Each row comes from the steps of one path. Every step used is in the known rows, and no mark comes twice. Write the path behind each row, first mark first.
Known rows
lesi, namo: [-10  15 -24 -13  11  22  -9  18   1  16 -45 -13  17 -13  12  15 -40  12
 -20  32   7  -6  22  11   8   7  -1  -4  -8  -2  13 -35 -32   8  11  18
  48  26  -2  13 -29  40 -36]
vegep, nepap, tomu: [ -5  12 -26 -15  15  -6 -11  14  10  -4 -51   5  20  14 -11   7 -37  -5
 -33  15  17  26  22  30  29   3 -44   3 -23  -9  19  -5 -13  21  19   0
  18   0 -20  17 -16  10 -19]
nikad, nepap, vegep, fitas: [ -6   3  -9   2   6  -8   8  14  -9   8 -47 -16  11   1   1 -10 -28  -6
 -19   5   3   1  30  -4  17   9 -11   0 -26  11  20 -17 -32  38  -8  -7
  34  19  -3   1 -25  12 -16]
tomu, fitas: [ -4  26 -42  -2   9 -19  -2   3  -6  16 -18  18   6   2   6 -10 -25  -5
 -27  13  17  24  10  26  10  23 -29  12  -8  -4   8 -22 -52  31  24 -14
  57  35   4  30 -36  16 -34]
dezu, lari, nikad, nepap, vegep, fitas, tomu: [  7 -27 -15  27   9 -25  24   5 -22  32 -16  -9  18   4  11  -7 -48  -4
 -11  13  28  17  45 -15  33  28 -17   1 -26   1  21 -15 -34  47   0 -13
  26  32   0 -27   4  26 -15]
dezu, lari, nikad: [ -4 -18 -34   6   3   6   8  19  -7  36 -23  -1   7  -5  20  18 -36  13
 -17  36  24   6  39  25  23  34 -15  -6   0   9  12 -21 -10  19  16  41
  33  14   5 -10 -19  56 -47]
zevuz, nepap, dezu: [  4  33 -14 -22   0  31 -26 -10   2   0 -21   2  -3 -29  -1  -9 -14  -4
 -26  40  -4  12  14  23  14  11 -15 -16   6   4   4 -19 -25  22  18   2
   8  18  -7  26 -47   3 -40]
lari, megurot: [-12  20 -26  -6   5   8  -2  38  -5  16 -28  -5  12  -5  18  25 -36  12
 -32  19  30   4  13  29  21  22 -16  -8   0  20  11 -26 -34  21  15  33
  36  25   2  19 -29  41 -27]
dugaf, nepap, vegep, fitas: [  2  12  -6  -3   5 -17   8  14  -3  -5 -53   0  22   4   7   4 -34  -8
 -33  15 -11   3  15 -14  14  21  -8   0 -27  -4  14 -18 -33  25 -13  -3
  42   8   6  10 -23   0 -17]
megurot, lari, dezu: [  7 -10 -38  -3  11  31  -5  21 -25  43 -10   8  21  -6   7  15 -35   2
 -26  50  22  12  19  19  24  50 -18   8 -13   7   5 -10  -1  15  11  37
  27  20  -7  21 -22  61 -20]
pali, nepap, namo: [ -3  35  -1 -18  12  11 -10  19  -5   1 -32  -3   1 -16   5  14 -14  19
 -16  22 -14  -7  25  15  20  28 -15   6  14 -27   0 -34 -11   0  23   1
  19  12   0  16 -39  -2 -49]
zufalip, pali, nepap, vegep: [ -6  50   7  -5  13  15  -7  13  -3  -9 -57   1  12   6   1  11 -21   6
 -58  25  -8  -1  17  36  17   8 -26  32  -6   6 -15 -30  17  25  21  15
  11 -10   0   1 -35  -5 -47]
pidi, peti, nepap, namo: [  5  34 -19 -33  -4  36 -30 -10  11  10 -25 -10 -14 -37  -3  -2 -21   3
  11  15  17  -5  27  41  18   6 -25  -2  22 -18   0 -26  -8  28  25 -20
  25   9   3  22 -31   6 -44]
megurot, lari, nikad, nepap, tomu, fitas: [-11  -8 -41   1   8   1  15   6 -22  41 -30 -15  24  -9  15   6 -53  -7
 -14   8  25  34  61  -3  17  16 -39  14 -28   6  30  -8   8  36   9  -9
  25  27   7   6  -8  43 -18]
vegep, fitas, tomu: [ 13  17 -30  22  14 -47   4  -1 -23  12  -6  24  14   9   0 -26 -29  -4
 -26  10  22  11   4   4  22  29 -14   3 -17 -22  11 -14 -73  33  15 -32
  57  45  -5   8 -18   7 -15]
dugaf, nepap: [ -1  15  -8  -3   4   3   7  29 -11 -15 -53   2   9  -9  15  18 -29  12
 -22  28 -13 -12  19  -6   7  20  -4  -8  -5   3   7 -20 -27   1   1  15
  45  12   7  23 -35  24 -38]
pali, nepap: [ -3  40  -8   0  10  11  -7  21 -16  -4 -39  17   3   1   5  10 -16  16
 -34  32 -14 -10  12  31  16  19 -10   8   7 -11  -9 -29 -24  14  21  12
  36   7   6  14 -41   5 -54]
zufalip, pali, nepap: [ -7  52  -9   6   8  -1  -5  20 -20  -4 -49  16   1  -1   7   9 -10  24
 -54  32  -2 -17  10  42   6  11 -16  19   9  -3 -17 -31  -3   8  38  19
  28   5   4   4 -49   8 -55]
pidi, zevuz, nepap, namo: [ 18  29 -13 -35  -2  44 -28 -16   2   7 -23  -7  -5 -34   3  -7 -18 -12
   2  12  12  -4  27  40   4  12 -28 -12  28  -7   8 -27 -15  19  31 -14
  27  13   8  23 -28   0 -41]
megurot, lari: [  9  15 -31   0  14  18 -10  14 -16  29 -19  13  14 -10   1   4 -35  10
 -31  34   6   8  26  19  14  32 -17   8 -12  -4  10  -3  -6  15   8  17
  49  24  -4  18 -25  47 -26]
megurot, nepap, dezu, lari, nikad: [ -9 -18 -27  -8  -8  11   9  19   5  33  -9  -3  16 -32  14  11 -43  23
 -22  47  18  14  59  -2  23  34 -23 -20  -9   0  14 -19   9   7   6  27
   0  13  -8 -13 -19  55 -43]
pali, nepap, zevuz: [ -5  36  -5 -12  16  24 -12  10  -5 -26 -31  -2  11 -12  -4  14 -19  25
 -10  12   4 -12  14  33  13  11 -13  14  16 -23   9 -30 -16   9  20  -3
  25  19   6  11 -30   1 -60]
vegep, fitas, tomu, nepap: [ 14   3 -42   9  15 -63   3  -2 -16  15  -3  31  15   4  -5 -26 -31   1
 -21  16  43  31   6  19  22  16 -43  -8 -13 -30  18  -6 -72  23  30 -37
  47  43 -16  22 -22   3 -10]
fitas, tomu, nepap, pali: [  0  15 -29  -5  38 -39  -3   1 -12  -9  -8  15  11   1 -12 -18 -21   6
 -10   5  41  18  20  29  38  11 -34   3 -25 -21  14 -11 -41  19  52 -33
  18  43 -27  18 -24   7 -31]
lesi, dezu: [  0  15 -36 -12   4  30  -1  23  -6  16 -28  -3  14  -3  10  14 -22  -4
 -19  47  15   1   9   9  24  21 -10   6 -10  14   7 -26 -32  15  14  25
  30  20  -3  23 -38  41 -44]
peti, nepap, dugaf: [-17  29 -23 -23  -5  20 -14  -9   4   5 -21  16 -19 -30  -2  -9 -23  13
 -16  25   4  -8  13  22  22   4   5 -20   6  -9   8 -11 -13  43  22 -10
  17  10  -9  20 -43   9 -52]
lari, nikad: [ -4   7 -31  -5  -2  -5   4  17 -12  26 -37  -1  14  -1  19   7 -28  10
 -21  20  21   2  32  22  22  32 -16  -7  -1   5  17 -24 -15  15  13  27
  34  17   2   3 -26  43 -47]
zevuz, nepap: [  7  29 -17  -3   1  26 -23  -9  -7   1 -34  12  -2  -9   2  -6 -13  -6
 -18  32   5   0  11  40   6   5 -10 -21   5  14   0 -11 -32  29  25   1
  43  11   9  22 -36  12 -40]
zevuz, nepap, namo: [  7  23  -8 -20   3  25 -24 -10   2   5 -27  -7  -3 -24   1  -1 -11  -1
  -2  23   4   1  25  23  11  15 -14 -21  11  -4   8 -20 -19  15  28 -10
  25  17   3  23 -35   6 -36]
pali, nepap, vegep, fitas, tomu: [ 13  31  -4  17  18 -30   4   0 -19   3 -17  23  23  18  -1 -15 -32  -9
 -38  12   3  16   8   3  30  27 -17  18 -21 -25   1 -21 -48  43   9 -32
  33  24   0  -2 -12 -21 -22]
megurot, lari, nikad: [  6   0 -38   0   1   9   1  13 -23  50 -23   5  24  -9  18  11 -39  13
 -26  32  20  10  43  16  22  44 -18  -1  -9  -3  21  -7   8  13   7  32
  39  22   2   0 -16  61 -35]
lesi, dugaf, nepap, tomu: [ -8  11 -18  -7   1  23  13  29   4 -12 -54 -20  20  -4  16  35 -43  -1
 -19  27  -5   1  33 -30  14  10 -14   3 -28  10  19 -25   2  15   3  12
  18   2  13  14 -22  21 -34]
vegep, nepap: [  3  12 -29 -10   5 -18 -14  18  -3   7 -41  21   6   9  -5  -2 -21  12
 -31  26  20  14  14  37  25  18 -30 -14  -9 -13  16  -9 -40  11  22  10
  45  16 -17  19 -30  20 -32]
pidi, peti, nepap, vegep: [  5  40 -12 -26   0  49 -31 -13  16   2 -42  -3  -2 -12  -8  -5 -35 -15
 -13  16  12   8  20  51  22  -5 -32  14   1   7  -9 -20   2  56   7 -11
  23 -12   4  15 -20  -1 -41]
pidi, pali, nepap, dezu, lari, megurot: [ -5   7 -20 -16  10  41 -14  39  10  15 -11   1  -9 -26  25  21 -37  24
 -30  55  19   5  20  38  19  19 -12   2  21  20 -16 -40 -24  29  33  38
   6  21   6   1 -40  30 -44]
peti, nepap, vegep: [  1  27  -3 -15   6  33 -17 -12   9   3 -48  -1  -1   2 -11   1 -34 -15
 -17  28   3  12  20  38  21   0 -22   2  -8  10  -1  -4  -4  50   2  -4
  18 -10   0  21 -23   9 -40]
nikad, nepap, vegep: [-10   8   2  -8  10  27   3  21  -2  -3 -56 -30   6  -4   1   5 -34  -3
 -14  11  -4   0  41   5  20   2 -20   6 -15  27  13 -22  -3  33  -9   8
  16   7  -7  10 -24  25 -33]
nikad, lari, megurot, nepap, dugaf: [-31  12 -24 -25 -11   8   7  32   0  22  -7  -3  19 -42  16  23 -37  34
 -34  12  25  -7  37 -13  19  17   4 -11 -13  15  14 -18   2  22   2  12
  -6  20 -11   7 -24  47 -22]

Which path is each row?
[ 11   8 -34   2  19 -36  -2   4 -10   7  -8  22   9   0  -5 -15 -35   6
 -18  21  38  30  14  27  24  13 -51  -2  -4 -19  12  -8 -51  17  33 -25
  36  36 -19  30 -22  13 -23]
fitas, tomu, nepap
[-29 -26 -27  -8  -7  16  19  26 -10  27 -20 -17  -9 -38  24   8 -33  32
  -5  20  12 -15  56 -12  29  20   8 -22   1  12  28 -27   5  28  14  25
   7  24  -8 -18 -31  49 -51]
dezu, lari, nikad, nepap, dugaf
[ -6  -7 -22 -12  -3  23   5  22 -22  37 -23 -28  10 -39  15   5 -35  20
 -16  34   5   9  62 -14  24  30 -16  -8  -6   3  31 -16  12   9  -6  27
  -3  32 -12   1 -30  54 -34]
megurot, lari, nikad, nepap, dezu
[ -4  13  -6 -15  11  17   0  15   0 -35 -43 -17  16 -21   4  22 -31  21
   1  10   5 -14  20   1   3  11  -8   0   7 -11  21 -22 -19  -1   0   0
  34  23   6  20 -23  18 -44]
dugaf, nepap, zevuz
[ -1  17   7 -14  10  18   4  21   5 -18 -59 -10  20   1   7  21 -39  -5
 -29  21 -19   2  26  -8  15  16 -16   8 -18  10   5 -21  -5  18 -15  12
  26  -2   3  17 -22  10 -32]
dugaf, nepap, vegep
[  1  -9 -34  -7  10  22   2  24 -23  37 -23 -15  15  -2   8  30 -20  -1
 -23  35  24   5   9  21  19  35  -9  28  -6  27  -3 -18 -15  20   2  42
   1  13  -5  23 -29  62 -21]
nikad, lari, dezu
[-19   9 -30  -2  14  -3  10  10  -7   6 -38 -16   9  -3   4  -3 -40 -13
 -14   0  14  25  37   5  12  -4 -37  16 -22  11  18 -18 -23  39  15 -25
  26  23   1  23 -22  17 -22]
nikad, nepap, tomu, fitas
[  1  32 -13 -24  18  36 -25   6   4 -28 -36   3  -3 -16   3  -8 -17  25
  -1  17  15 -17  12  49   4  -3  -9  15  29 -10  -7 -38 -23  21  35 -12
  31  22  13  12 -35   2 -67]
pidi, pali, nepap, zevuz
[  5   7 -28 -12  10 -34  -2   3   6  11 -32  11  19   5  -6 -13 -32 -10
 -30  13  24  30  13  22  21  11 -40   0 -24 -11  18 -12 -40  30  10 -14
  34  16 -13  21 -26  -1 -12]
tomu, nepap, vegep, fitas
[-11  22  -5  -8  25  -4   5  22 -13 -29 -48  -4   9  -7   5  12 -15  13
 -15  12  -5 -19  24  -1  22  17   9  -2 -25  -1  11 -23 -20   6  22   2
  26  23  -2  11 -35  17 -45]
dugaf, nepap, pali
[  9  33 -18 -24   8  51 -24 -17   4  -7 -40  -3  10 -11  -3  -4 -38 -34
 -17  11  12   9  23  50   7 -13 -40   4   6  11   4 -16  -2  42  26 -14
  18  -8   8  20 -15  -2 -34]
pidi, zevuz, nepap, tomu
[-14  15 -17 -24  -7  17  -1  32   2  22 -10 -18  24 -40   9  26 -38  23
 -38  30  20  12  39  -8  16  20 -19   0 -13  17  10 -15  -4   8 -10  21
 -20  22 -13  16 -27  50 -15]
nikad, lari, megurot, nepap, dezu
[ -5  16 -42 -13  15 -28  -5   1   6  10 -34  17  19  16  -6  -5 -40 -15
 -34   7  27  48  19  30  23   9 -55  12 -27 -15  20  -9 -34  35  28 -24
  34  17 -10  26 -18   0 -18]
vegep, nepap, tomu, fitas
[ 15  13  -5  14  15 -36  13   4 -15  -4 -28  10  27  11   4 -10 -42 -11
 -29  10   2  14  14 -24  22  26 -14   7 -31 -15  12 -15 -51  34  -7 -31
  42  28   1   5  -8  -8 -10]
dugaf, nepap, vegep, fitas, tomu
[ 14  18 -17  14  18 -36   4  -5 -11   8 -14  15  23  17  -4 -22 -37 -16
 -31   4  17  22   9  -1  29  27 -23  14 -29 -15  11 -15 -54  46   3 -34
  39  33  -8   5  -9  -5 -11]
nepap, vegep, fitas, tomu
[ -6 -15 -21  -7   3  31   5  12 -24  18 -30 -36  19 -32  10  15 -39  29
  14   6  31  -8  60   4  14  17 -12  -4   3   0  42 -12  13  10   1  12
  21  36   4  -5 -10  58 -40]
megurot, lari, nikad, nepap, zevuz
[ -8 -16 -23  -3  -6  13  13  31   7  33 -14  -2  38  -8  12  23 -53  -3
 -30  41  36  18  31 -12  27  24 -16 -12 -40  21  11 -18 -18  33  -3  14
  19  13   4 -10  -7  40  -8]
lesi, dezu, lari, megurot, nepap, vegep, fitas
[-22  -4 -36  -2   7  -1  12  20  11  23  -9   4  29 -10   9  20 -65  -1
 -28  19  39  40  44   9  14   9 -48   2 -31  14   9 -12 -11  38  20 -12
  22  16   7   7  -2  35 -10]
dezu, lari, megurot, nepap, tomu, fitas
[  7   7 -29 -11  24 -18  -9  -6   0 -16  -2   3  17 -13 -13  -8 -36  15
   5   1  51  23  14  30  19   5 -49   4   6 -30  26 -12 -42  12  30 -36
  25  45 -17  26 -13   9 -30]
fitas, tomu, nepap, zevuz
[-11  -7 -28   5   9  18   2  40   1  25 -15  -3   6  -9  19  37 -44  16
 -26  35  33   8  21  32  23  27 -16  -6   2  26   5 -21 -28  26  19  46
  34  24   4   5 -23  53 -28]
dezu, lari, megurot
[ -8  -6 -19  -9   3  21  -1  20  16   9  -1   5   7 -36  -2   5 -38  22
 -24  52   3  13  43  -1  16  23 -24 -11 -12   0   2 -16  -6   8   5  11
   4  13 -16   4 -29  41 -35]
megurot, nepap, dezu, lari
[-20 -22 -19   6  19   7  17  25 -21  14 -34 -28   0 -15  13  11 -20  21
   6  12  24 -16  61   9  34  17   4 -10 -21  20  23 -23  -1  20  30  20
   9  29  -5 -23 -23  55 -53]
dezu, lari, nikad, nepap, pali
[-12  -5  -4  -8   0  21  12  21  -9  18 -57 -35  15  -4  14  11 -37   1
 -11   8   9   2  57   2  27  11 -20  -1 -16  27  23 -23  10  31  -9  19
   9   6  -1  -5 -15  36 -39]
lari, nikad, nepap, vegep
[ -8   4 -15  -6  -4 -13   8  23  -3  29 -28 -11  38  -6   7  17 -43   2
 -40   8  28  13  32  -6  15  18 -14   5 -36  19  12  -8 -18  34 -18   4
  12  12   2   2  -7  33   5]
nikad, lari, megurot, nepap, vegep, fitas
[ -4 -16 -25   6  -3  17  13  26 -37  44 -39 -20  11 -21  20  11 -38  21
  -9  25  16  -5  64  -2  18  26 -10 -13  -9  14  29  -8   9  15  -1  28
  32  25   3  -6 -19  70 -34]
megurot, lari, nikad, nepap
[-11  11 -14  -7   7  30  -1  42   2  17  -7  -3   4 -24  18  40 -39  24
 -39  51   9  13  23  23  28  31 -15  -1   9   8  -3 -34 -18  18  18  46
   1  19   0   0 -35  28 -37]
pali, nepap, dezu, lari, megurot
[ -6  11 -28 -21  -5  51 -21  19  15  25  -2  -8 -10 -43  13  26 -45  12
 -17  43  36  13  25  46  28  14 -24  -4  17  15  -3 -28 -16  40  21  29
   7  16   3   6 -27  34 -33]
pidi, peti, nepap, dezu, lari, megurot
[  3 -10 -25  -8  -6  29  -8  -2  -1  33 -12  -4   2 -27  16  10 -29   6
 -18  52  16  17  40  21  23  29 -16 -21   6   9  12 -19  -4  22  18  33
   3  14   3  -9 -29  36 -48]
zevuz, nepap, dezu, lari, nikad
[-12 -33 -21  12  -2  16  18  30 -20  31 -37 -25  -4 -17  22  18 -34  21
   2  30  20  -7  60   6  20  19  -8 -17   0  26  20 -20  -6  20   8  35
  26  19   4 -16 -23  65 -45]
dezu, lari, nikad, nepap
[ -5   1 -20  -9   2  41 -13  19   6  22  -5  -7   1 -30  16  28 -37   8
 -28  50  23  17  22  30  22  19 -15 -23   8  27   3 -21 -24  29  22  37
   5  23   4   7 -31  35 -27]
zevuz, nepap, dezu, lari, megurot
[ -9  -9 -25  -7 -10  34  12  51   6  19 -10 -21   8 -31  33  57 -47  24
 -26  57  17   8  33 -22  23  38  -4 -16  -8  23  15 -37 -19  11   8  55
   6  27  12   2 -32  49 -32]
lesi, dugaf, nepap, dezu, lari, megurot
[  2 -16 -39   3  12 -30   6  24   0  33  21   9  13 -21  11  12 -51  11
 -29  37  53  41  17  12  33  30 -39 -12  -7  -9  18 -17 -59  26  25   7
  12  48 -16   6 -20  26  -2]
vegep, fitas, tomu, nepap, dezu, lari, megurot
[  0   3 -21  -9   6  35 -16  -3  11  15 -10   2 -18 -30  -6   7 -33   7
 -13  59   3  16  24  30  21  14 -17  -8   7   0  -2  -7 -17  33  15  13
   5   9  -9  13 -38  28 -44]
peti, nepap, dezu, lari
[-12  -2 -25 -10   8  25  -3  38  10  22  -4 -13   5 -25  16  34 -44  16
 -31  44  24  18  24  20  27  30 -19  -5   2  19  10 -27 -23  22  13  46
   6  28  -7   7 -30  46 -26]
nepap, dezu, lari, megurot
[-21  12 -11  -3  25   5   4  22 -20 -13 -44 -24  -3 -11  -2  -4 -10  15
   0   0   9 -21  41  11  27   4   4  -3 -23  16  19 -23 -18  20  29  -2
  17  32 -12   4 -35  32 -46]
nikad, nepap, pali
[  7 -24 -38  -2   9 -17   8   7  -2  37  10   5  11 -20  12   4 -45  13
 -17  42  40  39  43  11  35  36 -46  -6   0 -16  19 -16 -21  15  24  11
   0  33 -18  -3 -17  36 -33]
fitas, tomu, nepap, dezu, lari, nikad
